Each row was made from one small tree. The marks that hang from a mark follow it in brackets, in the order of their numbers. Every link used is in the known rows. Write each row's tree.
Known rows:
Q_149(Q_534 Q_865): [ -2  13 -15  -5  11   3 -71 -31  11 -18   7  17 -24 -30  -6  24   3 -33
  -6  19 -24 -35 -45 -49 -84   1  31  -2  21  33 -38  40 -10  -7  21   9
  -1 -38 -20 -23  -7  25  -6 -21 -25 -19 -34  32  -5 -22  15 -28 -26  -4
   3 -23 -29 -31 -54]
Q_534(Q_149(Q_865(Q_988)) Q_607): [-19 -39  38  22  14 -20  69  22  32 -42  30  -2  51  30  19  -7  13 -50
 -13 -37  56  15  23 -24  32 -23  -2  51  38 -42  44  -5 -33  -7 -53   2
  43  34  12 -76  12 -21 -26 -32  44  41  61 -33  -2 -34  59  -3 -68   4
  -8  18  39  -2 -20]
Q_607(Q_534): [ -2  38  34 -14  -7  12 -20 -12  57 -34 -27  29 -15   7 -43  11   4 -50
  35  40   3 -39  18  -3   9  14  17 -43  14  -4  -9 -23  21   7 -12  34
   3 -50 -17 -29 -12 -15  31 -15 -13 -42  -9   4   5 -32  42  33  29  -3
  -8   4 -46  14 -25]
Q_850(Q_659): [  4  64  21  -8   9  10 -31  21  29  -8 -47   2 -12  18 -35  22  -7  14
  17  51 -42  -7  14   1  12  25 -30 -16  21 -21 -45 -34 -10   5 -10  24
  42 -24   3 -13   1 -31 -38 -13  46 -39  11 -31 -18 -38  -6  46  38  25
   9  11 -21 -29  28]
Q_865(Q_149(Q_534) Q_988): [-38   7   6  40  47   1   9  15  27  33  36 -20   4 -67  20  13  -1 -10
   7 -10  22 -32  22 -16 -14  -9 -24   6  57  -4 -23  19 -53  16 -49   0
 -23  11   8 -40  34 -71  51  54  12  18 -12  48 -14 -57  36 -52 -27 -52
  14 -63 -54 -15  11]
Q_597(Q_850(Q_659)): [ 27  36  12  18 -11 -39   1  55  48  22 -71 -12   3  30 -57  26 -12   6
  47  64 -44 -14  54 -22  35  29 -84 -22 -17   6 -45 -41  11  20  33 -12
  15 -38 -26  19  -1 -44 -59 -13  15 -47   8 -25   9 -34  -2  55  52  60
   1 -23  16  -4 -13]
Q_865(Q_988): [-10  37  60   6  16  21  24  25  13  17  23  29  41   5  -2 -10   2  10
   5  35  -8   2  32   8   2  24 -21  -3  59 -19  -4  -1 -53  -7 -23  26
  22 -13  23 -58   4 -41  -5  31   0  20  35 -11  -8 -29  42  -2 -18  19
 -29 -38 -27 -15  46]
Q_149(Q_659(Q_850)): [ 19  33  10 -14  -5 -11 -18   6 -18   5 -20  20 -23  -4 -23 -19  26  26
  -4  28 -39  21  28  46   6  15  -7  -7 -21 -13  31 -21  -6 -25  65  10
  12 -27  -2  24   7  40 -18   1 -40 -30   1  38  14  34 -43  45  53  45
 -30  -1  79 -13  41]
Q_659(Q_850): [ 26  15  18   2  -1  35  22  15 -16  -7   5  42 -21  27 -23 -11  -8 -22
  10  31 -18  13  76  52   0   2 -18 -39   9  17  27 -46  34 -37  35 -29
 -13 -47   7  -9  35  22  -9   7 -24 -39  50  24  25  -4  -6  26  32  52
  -1 -20  46  11  25]
Q_607(Q_534(Q_149(Q_659 Q_865))): [-10  10 -16 -25  -8 -58 -33 -12  44 -40 -54 -18  -4  -8 -16   9  30 -18
   5   0  27 -38 -55 -31  11  -3  38  -2 -30 -36 -12   3  -8  31  -8  48
  26  -5 -38   3 -50  32  10 -55 -19  -7 -37 -33  -9   6  -7  11  13 -15
  -9  50  -7  17 -22]
Q_534(Q_149(Q_865)): [ 26  -5 -23  14  25 -16  28  22   9 -28 -28  -3  19   1 -23  18   4 -20
 -12  12  31 -32  16 -11   3   5   2   0  23 -10 -14 -14   2  15  -9   2
  22  -6  -4 -49  10  21 -36 -34  29  10  25 -44   2 -34  23 -15 -30  15
  15  46  27   7 -18]
Q_149(Q_534(Q_607) Q_659 Q_865(Q_988)): [-50  -2  49  -5  -6 -42 -69 -42  29  -8  31  -4   1 -26  44 -21  37  -4
 -28 -43 -24  33 -96 -60 -52 -23  38  71   8 -26  21  69 -74  -4  -1  46
  40  17 -16  -4 -40   4  -1  -9 -42  36 -40  49 -25  11  12 -11 -44 -17
 -56 -43  17 -56 -25]
Q_850(Q_659(Q_149(Q_534))): [ 27  13 -10  -3  14  43 -19 -16 -11  10 -18 -12 -26  -8 -10  34 -34  10
  -2 -13 -37   0 -10  14  27  30   6 -16  -4  16 -52   1  24   3 -46 -16
 -21   9  21   5   9 -49  -1  19  55 -19 -16 -19 -30 -19  -6  22  14 -45
  45  18 -97 -19   2]
Q_149(Q_659): [ 16  56  17 -20  21 -19 -40   8  22   1 -37  18 -10 -22 -46   7  27  27
  -3  35 -31   3  -2   5   8  45  -4  -6  -3 -22  -1  -4 -46   3  41  58
  34 -39  -7   0  -6   3 -32   4  -8  -9 -19   6  -7   2 -15  46  22  15
 -40  15  45 -27  25]
Q_149(Q_865): [ -4  25  -7 -14  -8  14 -24   9   6 -33 -13  41   5   5 -17   9  -1   8
   0  51   0 -15 -12 -19 -46  -2   6  -8  15  11  -9   3  -5   8  33  22
  22 -38  -9 -13  -6  24 -30 -32 -12 -12   0 -13  -4 -17   7 -17 -18  28
 -18  10  23 -11 -20]
Q_865(Q_149): [ -3  19 -20  28  46  10  23  42  33  -9  -8  -4 -17 -39 -29  18  -1   4
  17  27  36 -34  78   5  25  15 -35 -32  27  -8  -4 -33  -4  29  -6   3
 -13 -15  -2 -16  53 -44   9  18  35 -22   6  23   2 -51  24  -8  12 -25
  22   8  29  -1  -5]
Q_659(Q_149 Q_850): [ 43 -23 -16   4  -6  76  74   4 -62   9  22  29  -3  29 -12 -13 -35   0
   2  -3  16  25  81  68  29   5  -8 -44 -26  41  39 -40  74 -34   7 -59
 -59  -2  44  13  48   9  12  36  10 -14  42   7  26  39 -15  14  18   1
  28  17  13  37  20]
Q_607(Q_534(Q_149(Q_865))): [ -3  -3 -11  -5  -8 -29   6 -11  42 -49 -34   0   8  13 -13  15   7 -54
  23  11  38 -50 -19 -25   7 -11  36 -22  -2 -18 -15 -15  23  21 -22  22
  20 -14 -23 -32 -24  15  16 -48   4 -19  -7 -43   3 -22  30  -3  -2  -3
  11  38 -35  27 -40]
Q_850(Q_659(Q_149)): [ 12  28  -6 -15   6  40  14  19 -13   3 -24  -4  -8  26 -24  25 -36  43
   7   9 -13  13  20  22  51  33 -25 -17  -2   2 -28 -30  30   6 -39  -1
   1   8  29  18  13 -40 -17  12  77 -14  13 -51 -18  -6 -13  31  25 -20
  40  43 -48  -3  24]

Write each row's tree:
[ -9 -16 -19 -20 -30 -57 -21 -22  10 -26 -38 -18 -18   4   3  -7  33 -27
   8 -10  19 -27 -37  -3   7 -24  38  -8 -38 -24  14 -17  27  13  14  14
   6  -3 -31  25 -41  61  31 -45 -31 -19 -19 -12  11  30 -25  19  30  16
  -6  38  25  40  -6]  Q_607(Q_534(Q_149(Q_659(Q_850) Q_865)))
[-38  -5  -8  22  25 -32 -26  -2  -6  60  27 -41  -9 -64  50 -15  21  27
   1 -41  -4   1   6  12 -12 -24 -20  22  11  -7   9  16 -53   6   6  -6
 -26  32  -5  18  16 -11  55  58 -36   7 -25  81  -5  -2 -28 -30  15 -30
  -8 -68   6 -10  47]  Q_865(Q_149(Q_534 Q_659(Q_850)) Q_988)
[ 40 -55  -1  16  -2  78  54 -37 -33  -9  54  15 -42  13   0  -4 -30 -73
 -12 -57  18  45  56  47  32  -3  21  -5 -27  39  57  -9  71 -49 -17 -72
 -67  13  29  -4  53 -20  29  34   6 -25  38  61  12  18  31  29  -3 -38
  26  -5  -6  14 -33]  Q_659(Q_149(Q_534(Q_607)) Q_850)
[  3  -1 -41  18  30 -25 -40  -7  11  24   0 -37 -51 -77   7  11  19   0
  -4 -35 -11 -14  25  20 -10  -8  -7   0 -19   8   5  -7  -6  11  37 -11
 -33  -2 -23  36  31  13  40  27 -29 -27 -33  94   3  -7 -36  -2  41 -36
   6 -26  39  -7   2]  Q_865(Q_149(Q_534 Q_659(Q_850)))
[ 53   2 -19   5  23 -39  26  15 -12  -2 -35 -14 -10  -1 -28  -3  23 -12
 -13 -14  -3  12  35  40  41  15 -16   5 -12 -30  26 -41  -1   0  25 -10
  11   2   1 -14  12  38 -20   2  -1  -3  29 -12  11   6 -20  45  27  25
 -13  36  68  15  37]  Q_534(Q_149(Q_659(Q_850)))
[ -39   14    6  -21   -1  -39  -93  -34    0   25   17   -9    5  -47
   31  -11   36   37  -30   -3  -41   -4 -111  -51  -78  -12   34   40
   17   -8  -27   75  -78    3   20   49   24    1  -20    4  -57   27
    7    3  -53   42  -64   24  -17   17  -17  -38  -32   -1  -47  -45
  -22  -47   10]  Q_149(Q_534 Q_659 Q_865(Q_988))
[-49   4  21 -24 -45 -28 -32   1 -45  25  15  12  27  10  40 -52  24  68
 -12  12 -29  31 -45   1 -48 -40   1  21  -6 -19  38  20 -42 -12  57  21
  22   9  -7  42 -41  64  -9  -2 -62  26  -5  12   7  63 -64 -24  16  67
 -47 -24  72  -8  46]  Q_149(Q_659(Q_850) Q_865(Q_988))
[-24 -15  -2   8 -40 -27  34  38  -2  41 -19 -22  45  52   7   1 -34  60
  43  36  -5  12   0 -30  28  -6 -67   2 -29  24 -32  -3  24  31  -2 -28
  -7  29  -8  58 -28 -38 -26  -5  28  18   0 -61  11  18 -21  -5   0  40
  14  -8 -18  20  -4]  Q_597(Q_850(Q_659(Q_149(Q_865(Q_988)))))
[-43   5   7 -22 -23  35   3  12 -37  11   4 -12  34  38  33  -8 -33  80
   2   8  -2  23 -38   3  11 -13 -14   9   7   0 -35  15  -1   9 -43   4
  22  44  22  31 -25 -30 -13   2  54  25  -6 -74 -23  14 -26 -24  -7  -2
  23  26 -53   0  37]  Q_850(Q_659(Q_149(Q_865(Q_988))))
[ 44   5 -17  16  -7 -10  39  44  13  36 -43 -17  10  42 -44  27 -34  20
  42  35 -13  -2  52  -4  66  35 -71 -27 -39  33 -38 -29  53  22   8 -36
 -18  -3  -7  40   8 -50 -41   4  43 -29   8 -43  18  -1 -14  46  35  21
  27  13 -13  19  -2]  Q_597(Q_850(Q_659(Q_149)))
[ 54 -33 -21  10   7  68  34 -29 -58  22  43  22 -35  -2  -2   5 -32 -40
 -12 -33  -4  16  47  55  -1  11  17 -32 -22  56  15  -6  70 -36   1 -72
 -76   1  30   5  39   1  36  49 -14 -25   5  43  16  23   4   4  11 -30
  38 -12 -43  24  -2]  Q_659(Q_149(Q_534) Q_850)
[ -4 -11   7  19  15 -23  43  30  -2  -3  10  -7  60  10  14  -5   5  -6
 -10  -1  35 -18  -9 -15   2  -8  -5  12  41 -20 -15   6 -40   8 -35   0
  28  20   3 -58  -7   4 -22  -9  26  44  27 -60  -1 -26  28 -35 -49  22
  -1  15  -4  15  23]  Q_534(Q_149(Q_865(Q_988)))
[-37  -8   9 -16 -13 -62 -17  -2  31 -14 -29 -26  31   0  14 -15  37   2
   7  -7  24 -25 -65 -34  13 -13  38  13  -7 -48  -3  10 -34  35 -29  46
  35  16 -28   0 -69  23  23 -29 -16  27 -31 -46  -7   8   3  -8  -7  -7
 -23  25 -25  21  11]  Q_607(Q_534(Q_149(Q_659 Q_865(Q_988))))
[-13 -57 -17  -2 -26  49  24 -33 -78  32  69   8  11  14  53 -26 -31   4
 -20 -39   9  26 -16  26 -46 -41  20   0  -9  52  11  35  41 -33 -11 -58
 -61  36  28  21   6  22  48  38 -30  28   2  16   8  46 -14 -65 -32  -8
  22 -37 -50  25   3]  Q_659(Q_149(Q_534 Q_865(Q_988)) Q_850)
[ 28 -18 -43  -4   3 -47   3  12 -28 -15 -30 -20  -2   6   4 -12  23   8
 -21  -7   6  10  -5  12  -1 -10   3  18 -24 -19  20 -14   3   1  40  -7
  22  14 -14  15  -9  70 -24 -32 -15   4   9 -14  17  28 -56  11  12  40
 -10  48  85  16  12]  Q_534(Q_149(Q_659(Q_850) Q_865))
[-23 -17   0 -10  -7  42  49   3 -43  11  42  26  48  22  20 -16 -24  53
 -12   4  33  26 -10  -2  -4   0   6   0   9  18   3  29   5   5 -33  -5
 -13  25  32   5 -13 -15   9  15  25  49   7 -45   4  29  11 -51 -49 -10
   5  16 -32  14  11]  Q_659(Q_149(Q_865(Q_988)))
[-16  -1   7 -15  -7 -31 -90 -51  43 -39   2   2 -38 -34   6   6  34 -24
 -30 -27 -22  11 -77 -52 -44  -1  44  49 -14  -8  17  48 -42  -3  35  40
  32 -10 -37   7 -16  29 -14 -30 -30  -7 -46  63 -18   1   3  17 -23 -29
 -38  -9  47 -56 -58]  Q_149(Q_534(Q_607) Q_659 Q_865)
[  8 -68 -17  -5 -20  58  21 -48 -43 -30  55   7 -34  18  27  -9 -31 -52
 -18 -59  22  34   9  20 -18 -37  33   3 -40  50  52  11  75 -36   0 -72
 -59  24  19  21  38  23  28  -5 -15 -15  13  55  12  40   3  -7 -20 -32
  27  -2   7  15 -62]  Q_659(Q_149(Q_534(Q_607) Q_865) Q_850)
[-21 -52  16   4  -4  45  25 -36 -12  -6  70   6  13   9  39  -5 -27 -26
 -24 -53  34  26 -32 -24 -10 -13  31  28   8  23  23  50  -3 -17 -59 -16
 -24  38  21 -20   4 -36  21  14  18  39   3  13 -10  10  51 -37 -74 -56
  10 -14 -51  -4 -42]  Q_659(Q_149(Q_534(Q_607) Q_865(Q_988)))
